Each row was made from one path, in order. Every step used is in the known rows, and no mark comes twice. Write each row's path.
In the rows, zero is written as 128.
Known rows
fitet > namire > kuder > fakaro: [157 144 183 141 142 108  94  84 129 137 143 131 144 108 112 125 140 100
 154 107 123 114 109 140 175 131 141  65 101 134  84  97 129 166 152 131
 111]
fugep > ribi > namire > kuder > fakaro > reniv: [141 132 159 117 126  98  91 134  92 128 126 144 130 112 101 151 170  86
 108  97 133  94 144 131 169 138 135  49 135 129  82 135 131 161 171 146
 112]
ribi > fakaro > reniv: [137 134 119 113 134  96 137 152  90 119 126 130 144 134  98 165 154  99
 116 100 117  75 121 130 128 133 121  78 161 131 122 174 129 153 174 150
 118]
ramol > fakaro > ribi > fugep: [121 104 181 106 120  80 108  75 165 165 111 169 148 131  86 110 135 112
 110 129 132 126 156 130 152 137  95 130 131 142  70 135 124 168 144 103
 127]
ramol > fakaro > poza > dovu: [109 114 166 137 113 116 138 151 112 155 137 115 124 120  96 136 128 157
 114 120 130 100 120 133 120 149 131 155 140  97  95 174  96 133 154 109
 142]
kuder > fakaro: [142 157 131 148 140 114 115 111 103 138 147 126 136  98  99 142 137 108
 150 106 138 114 119 103 162 118 146  85 111 125 115 134 130 157 154 135
 110]
duvobo > ramol > fugep > ribi > namire > kuder > fakaro > nusu: [150 134 214 133 136 105  95  93 121 140 134 176 112  83 112 109 146  81
 145 127 129 174 125 133 145 124 152  64 133 102  58  92 145 159 143 140
  78]
dovu > kuder > fakaro: [162 149 141 145 147 103 116 107 131 149 144 129 145  81 114 132 127 117
 165 125 140 132 117 108 162 113 145  67 119 139  90 124 145 185 163 124
 110]
namire > kuder > fakaro: [163 148 161 138 131 101  95  93 137 146 148 131 160  91 105 145 142 108
 143 100 122 119 108 114 180 138 149  71 113 126  94 109 127 166 157 135
 112]
ramol > namire > kuder > fakaro > nusu: [147 139 170 138 132 118 118 119 129 130 158 146 110  90 113 117 144  94
 144 127 122 164 111 141 142 133 173  62 139  93  86  88 147 150 159 143
  77]
ramol > fugep > ribi > dovu > kuder > fakaro: [156 139 179 124 155  81 119  73 140 164 120 153 132  72 121 109 133 124
 162 121 135 131 120  96 166 118 121  60 130 140  54 119 133 199 155 119
 105]
fugep > ribi > duvobo > ramol: [130 130 223 134 144  84  81  96  95 161  80 186 102 115 139 136 129 110
 130 109 150 146 142 126 133 100  80 139 102 135  72 122 109 147  88 122
 142]
poza > dovu > kuder > fakaro > volub: [152 121 110 129 135 129  98 130 110 171 144 120 111  88  88 101 136 136
 172 156 151 144 134  88 139  97 142  68 110 122  90 124 147 190 187 136
 119]
duvobo > ramol > namire > kuder > fakaro > poza: [126 138 197 138 143 103  99 106 108 140 161 153  98  95  76 138 170 136
 146  96 147 125  88 128 181 141 140  91 119 135  76 135 146 147 152 116
 123]
dovu > poza: [145 118 148 140 134 122 129 140 160 133 140 125 110 141 117 106 115 100
 154 132 127 163  83 145 130 132 112 133 127 172 110 113 158 139 150 128
 133]
fitet > fakaro: [134 136 127 123 149 113 141 153 134 134 148 127 148 133 124 126 134 124
 148 120 130  92  97 149 102 152 106 108 124 151 132 158 103 155 135 123
 127]
fitet > dovu > poza: [143 102 154 149 128 116 147 137 155 126 130 124  92 136 136  81 121 117
 149 146 120 131  87 144 118 148  92 148 115 173 104 116 158 143 142 145
 138]
poza > dovu: [114 123 142 132 106 121 125 152 111 151 120 110 139 137 138 130 101 138
 109 138 124 110 153 126 112 135 130 155 130  91 101 135  99 118 137 126
 139]
fugep > ribi > namire > kuder > fakaro > nusu: [149 134 179 128 135 121 106 108 122 141 141 151 106  89 114 119 143  93
 145 129 127 169 120 137 139 130 168  70 129  95  76  87 144 154 152 138
  77]
ribi > duvobo > ramol: [128 137 204 143 137  90  91 109  94 157  95 176 112 120 137 140 127 108
 131 108 144 135 142 125 130 104  87 139 110 135  93 123 106 145  95 126
 141]
reniv > fakaro: [131 137  95 118 132 143 123 169 127 105 156 132 156 146  94 148  87 122
 151 129 148 146 106 116 140 114 141 103 120 156 117 130 120 132 158 140
 122]
volub > fakaro > poza > dovu > kuder: [143 112 142 131 132 116 134 152 156 160 137 119 126 113 120 105 107 161
 136 156 133 138 131 143 121 139 131 120 140 119  67 139 131 160 161 103
 135]
fugep > ribi > namire > kuder: [147 115 218  90 124 108  66  76 162 157 103 163 144 121 138 111 124 129
 122 132 120 142 126 143 154 150 121 116 117 145  57  64 120 142 127 119
 132]
namire > kuder > fakaro > ribi > duvobo > ramol > fugep: [141 123 247 134 121  56  80  60 149 155 111 207 145 110 108 111 137 103
 125 109 126 146 146 123 177 127  73 108 127 140  41 121 120 158 116 131
 127]
duvobo > ribi > dovu: [124 117 166  95 150  93 128  87 127 182  72 149 100 127 152 120 151 129
 136 113 123 112 130  95 118 129 100 132 149 127  95 119  96 168 115 127
 125]
ramol > fugep > ribi > namire > kuder > fakaro > reniv: [142 129 175 117 122  90  88 122 102 124 126 156 138 110  98 139 172  84
 106 100 128  99 146 130 177 142 124  44 142 132  68 137 132 163 167 148
 109]
dovu > kuder: [157 117 142 123 138 111 130 122 167 143 124 134 140 104 149 113 114 139
 150 154 131 153 124 136 128 121 125 102 139 148  92 113 150 168 141 114
 129]
namire > kuder > fakaro > ribi: [142 120 154 119 123  80 104  83 155 163 144 153 127 121  78 150 134 121
 121 108 135 126 145 126 183 136 130 109 103 128  79 113 149 157 181 121
 118]
fakaro > poza: [107 117 138 130 133 133 136 139 112 128 151 127  84 124  93 138 164 158
 133 116 141 129 102 138 141 143 131 135 131 128 119 159 145 121 135 110
 132]
ribi > namire > kuder > fakaro > poza > dovu: [110 127 178 131 112 114 102 138  97 166 141 120 119 120 102 136 126 150
 121 122 136 104 132 124 145 149 140 136 121  98  68 135 106 131 156 115
 133]
fugep > ribi: [132 115 166 109 144 114 109 101 132 136  98 149 108 117 130 121 132 132
 128 130 137 154 128 129 133 121 115 127 112 128  87 124 136 131 113 121
 129]

Which path is each row?
[141 113 189  87 115 106  72  93 170 156 129 165 153 141 108 125 107 130
 121 131 127 138 133 141 165 150 125 118 115 155  62  65 124 143 160 121
 129]  reniv > fakaro > ribi > namire > kuder
[140 133 122 137 123  99 123 167  88 128 136 121 134 109 109 153 155  94
 115 112 136  90 152 127 151 127 139  52 148 118  93 163 135 171 183 143
 114]  poza > dovu > kuder > fakaro > reniv
[142 121 139 123 136  81 119  93 152 165 142 152 116 114  84 140 123 128
 136 126 148 135 151 121 171 119 126 105 107 137  75 124 162 170 183 114
 116]  dovu > kuder > fakaro > ribi
[156 144 211 121 134  92  69  63 137 155 130 163 155  91 104 119 136 107
 145 111 128 129 120 112 188 137 131  72 111 140  52  91 125 168 149 131
 109]  ramol > fugep > ribi > namire > kuder > fakaro
[111 104 164 103 117  90 101  86 154 161 109 164 131 145 103 110 132 113
 108 138 136 136 170 128 154 133  97 135 122 136  70 118 138 149 132 109
 126]  fakaro > ribi > fugep
[103 121 168  94 128 116  92  95 120 163 115 169 102 152 104 109 107 135
 117 144 152 124 168 129 139 126 111 154 108 150  81  91 133 128 150 111
 129]  fakaro > ribi > namire
[136 123 171 135 126  87 125 150  91 126 114 158 135 115  96 154 169  87
  99  88 132  82 137 142 132 128 104  84 156 135 113 185 103 170 157 137
 132]  ribi > duvobo > ramol > fakaro > reniv
[110 136 170 104 134 109  84  87 107 168 124 168 105 137  90 116 111 126
 128 134 156 117 164 116 155 122 120 134  99 149  74  95 134 143 163 115
 119]  kuder > fakaro > ribi > namire
[133 128  80 130 131 132 136 189 106 108 142 121 121 146  78 121 155 101
  92 113 125  91 155 150 128 145 132  76 152 117 127 173 120 138 174 143
 116]  volub > fakaro > reniv
[129 118 187 118 133  96  94  98 128 166  83 157  99 124 142 133 130 141
 127 118 132 154 138 138 137 126  80 147 106 124  68 108  98 141  97 118
 136]  fugep > ribi > duvobo
[126 117 231 133 120  67  95  75 141 147 103 205 131 124 114 106 132 110
 120 119 131 148 154 125 157 122  64 129 131 141  55 131 121 143 105 129
 132]  fakaro > ribi > duvobo > ramol > fugep
[155 142 162 125 159  90 121  84 131 167 121 140 124  74 123 121 131 126
 165 119 139 126 118  97 159 115 132  65 123 137  68 117 132 198 159 117
 108]  fugep > ribi > dovu > kuder > fakaro
[153 119 135 125 137 134  83 106 114 156 146 127 107 103  84  96 155 119
 171 141 140 138 120 111 153 108 138  57  98 132  96 103 145 180 176 140
 116]  fitet > namire > kuder > fakaro > volub
[137 108 156 127 125 109 132 145 148 159 130 121 125 109 138 118 111 161
 139 155 134 140 129 139 124 133 129 124 141 122  68 134 137 158 151 104
 138]  fakaro > poza > dovu > kuder
[129 113 212 118 128  84  90  82 143 161  83 174 110 121 139 117 133 138
 124 120 125 161 140 137 147 131  66 141 116 129  49 112 100 143  91 120
 133]  ramol > fugep > ribi > duvobo
[134 113 226 115 142  86  92  73 138 133  88 193 121 109 125  99 135 114
 127 128 137 163 136 122 148 115  87 116 121 139  53 132 138 138  97 126
 129]  duvobo > ramol > fugep > ribi
[120 132 175 103 137 103  85  85 121 172 122 170 109 129  97 111 106 129
 136 143 157 126 163 119 155 120 118 125 103 156  63  90 141 156 167 111
 120]  dovu > kuder > fakaro > ribi > namire
[116 114 177  95 144  82 133  62 137 178 108 152  90 128 114 113 137 135
 129 106 125  93 142 121 153 139 107 107 123 129  71  97 112 173 163 110
 115]  fitet > namire > kuder > fakaro > ribi > dovu
[151 128 166 125 136 110  62  99 108 172 138 156 105  89  82 103 152 122
 166 132 149 146 123  96 164 104 125  65 100 134  73  93 135 183 170 142
 122]  ribi > duvobo > ramol > namire > kuder > fakaro > volub
[131 128 105 128 130 152 143 177 123 104 162 136 114 127 106 133 110 101
 149 142 137 181 111 140 111 117 168  88 143 109 116 117 140 130 158 147
  84]  reniv > fakaro > nusu
[143 122 233 104 125  76  66  90 168 148 127 191 142 129 116 121 112 122
 125 118 131 149 118 147 176 141 109 105 119 155  39  62 120 144 145 127
 136]  reniv > fakaro > ribi > duvobo > ramol > namire > kuder
[152 117 161 101 152 103  91  87 113 166 113 163 116 103  76  99 139 130
 174 143 138 147 108  88 126  94 101  88 119 141  80 137 147 178 162 140
 125]  duvobo > ramol > fugep > ribi > fakaro > volub
[141 106 154  94 151  81 150 101 177 178 113 150 116 111 143 105 119 154
 146 142 131 122 130 129 121 136 100 103 145 154  70 115 129 196 162  99
 126]  fitet > fakaro > ribi > dovu > kuder
[119 111 163 120 117  85 107 103 140 177 107 158  97 144 117 145 124 144
 113 116 133 139 159 143 147 132  81 162 107 125  79 110 109 140 128 115
 136]  fakaro > ribi > duvobo
[143 109 177 115 139  85 130  96 176 174 129 143  94 132 105 105 124 109
 150 112 121 143  91 129 152 145 102 119 129 169  72  93 145 172 179 118
 125]  namire > kuder > fakaro > ribi > dovu > poza
[148 133 217 144 140  83 118  94 127 157 108 172 152  94  99 134 134 112
 133  95 133 112 108 128 128 118  96 126 131 145 103 159  85 179 131 115
 141]  ribi > duvobo > ramol > fakaro
[148 134 143 148 134 122 138 142 118 142 151 128 109  85 123 122 128 101
 152 144 130 165 128 133 120 119 172  72 142  84  88 114 148 164 164 135
  80]  poza > dovu > kuder > fakaro > nusu
[148 115 252  94 125  92  55  61 162 156  97 189 149 116 135 100 126 118
 121 129 122 147 131 138 161 144 105 111 121 151  40  69 121 146 118 121
 132]  duvobo > ramol > fugep > ribi > namire > kuder
[156 147 194 121 138 101  71  75 127 158 130 151 148  92 107 130 133 110
 145 109 133 125 117 113 180 133 142  76 104 137  65  90 124 166 153 128
 112]  fugep > ribi > namire > kuder > fakaro
[127 125 166 126 156 105 130 106 114 156 143 138  80  85  90 132 167 157
 159 109 149 130  95 117 163 133 132  91 126 134  73 151 149 171 155 102
 118]  fugep > ribi > dovu > kuder > fakaro > poza
[131 123 150 146 143 112 138 123 112 139 157 129  87  89  92 128 167 157
 156 121 147 115  95 124 159 140 133  99 119 136  89 159 157 164 155 117
 121]  fitet > dovu > kuder > fakaro > poza
[148 122 107 106 145 125 112 116 112 163 134 128 121 114  78 113 135 140
 174 144 131 129 103  92 117 103 123  94 123 135 119 134 141 172 178 141
 123]  ribi > fakaro > volub
[156 151 228 132 143  75  64  69 127 158 127 172 136  86 109 130 137 107
 147  98 136 132 111 118 190 127 124  72 103 136  44  85 120 168 142 131
 118]  fugep > ribi > duvobo > ramol > namire > kuder > fakaro
[130 125 230 138 123  76  94  83 134 140 104 198 139 118 127 102 134 107
 125 119 127 147 144 123 151 122  70 123 136 141  64 132 115 142  94 132
 131]  ribi > duvobo > ramol > fugep
[154 152 181 128 133 105  77  84 125 155 140 143 155  96 105 133 132 108
 146 109 130 115 118 112 178 136 146  77 109 137  80  90 122 165 157 131
 112]  ribi > namire > kuder > fakaro
[137 119 144 124 128  79 117 101 145 174 139 146 120 117  87 141 114 131
 130 129 147 128 159 121 165 122 127 115 107 123  66 127 151 167 187 114
 120]  poza > dovu > kuder > fakaro > ribi
[132 132 147 142 147 115 128 124 115 142 162 128  96  91  83 140 164 150
 159 114 150 132  94 124 165 133 142  92 124 135  92 156 157 161 159 107
 119]  dovu > kuder > fakaro > poza
[115 126 236  97 142 108  67  72 112 150  85 198 113 125 126  82 115 119
 129 145 150 146 153 120 139 117  91 131 113 157  46  96 125 134 106 118
 129]  duvobo > ramol > fugep > ribi > namire
[146 114 186  94 120 108  77  87 178 165 126 162 143 140 102 105 115 133
 111 132 119 131 142 150 158 160 124 123 116 142  64  70 120 143 159 116
 128]  volub > fakaro > ribi > namire > kuder
[121 116 146 115 120  92 104 122 140 165 120 160 111 154 101 154 104 142
 124 117 143 147 148 137 153 125  87 150 103 139  74 111 104 142 144 121
 133]  reniv > fakaro > ribi > duvobo
[146 107 122 120 133 136 119 122 130 155 138 132 121  97  70  96 151 138
 155 143 139 133 112 104 119 110 126  94 128 136 126 148 125 182 177 130
 131]  ramol > fakaro > volub
[107 137 231 121 143  78  82  94 114 149 112 202  90 131 120 102 115 124
 125 125 154 138 140 135 151 113  90 132 115 150  52  86 123 130 122 122
 138]  fakaro > ribi > duvobo > ramol > namire
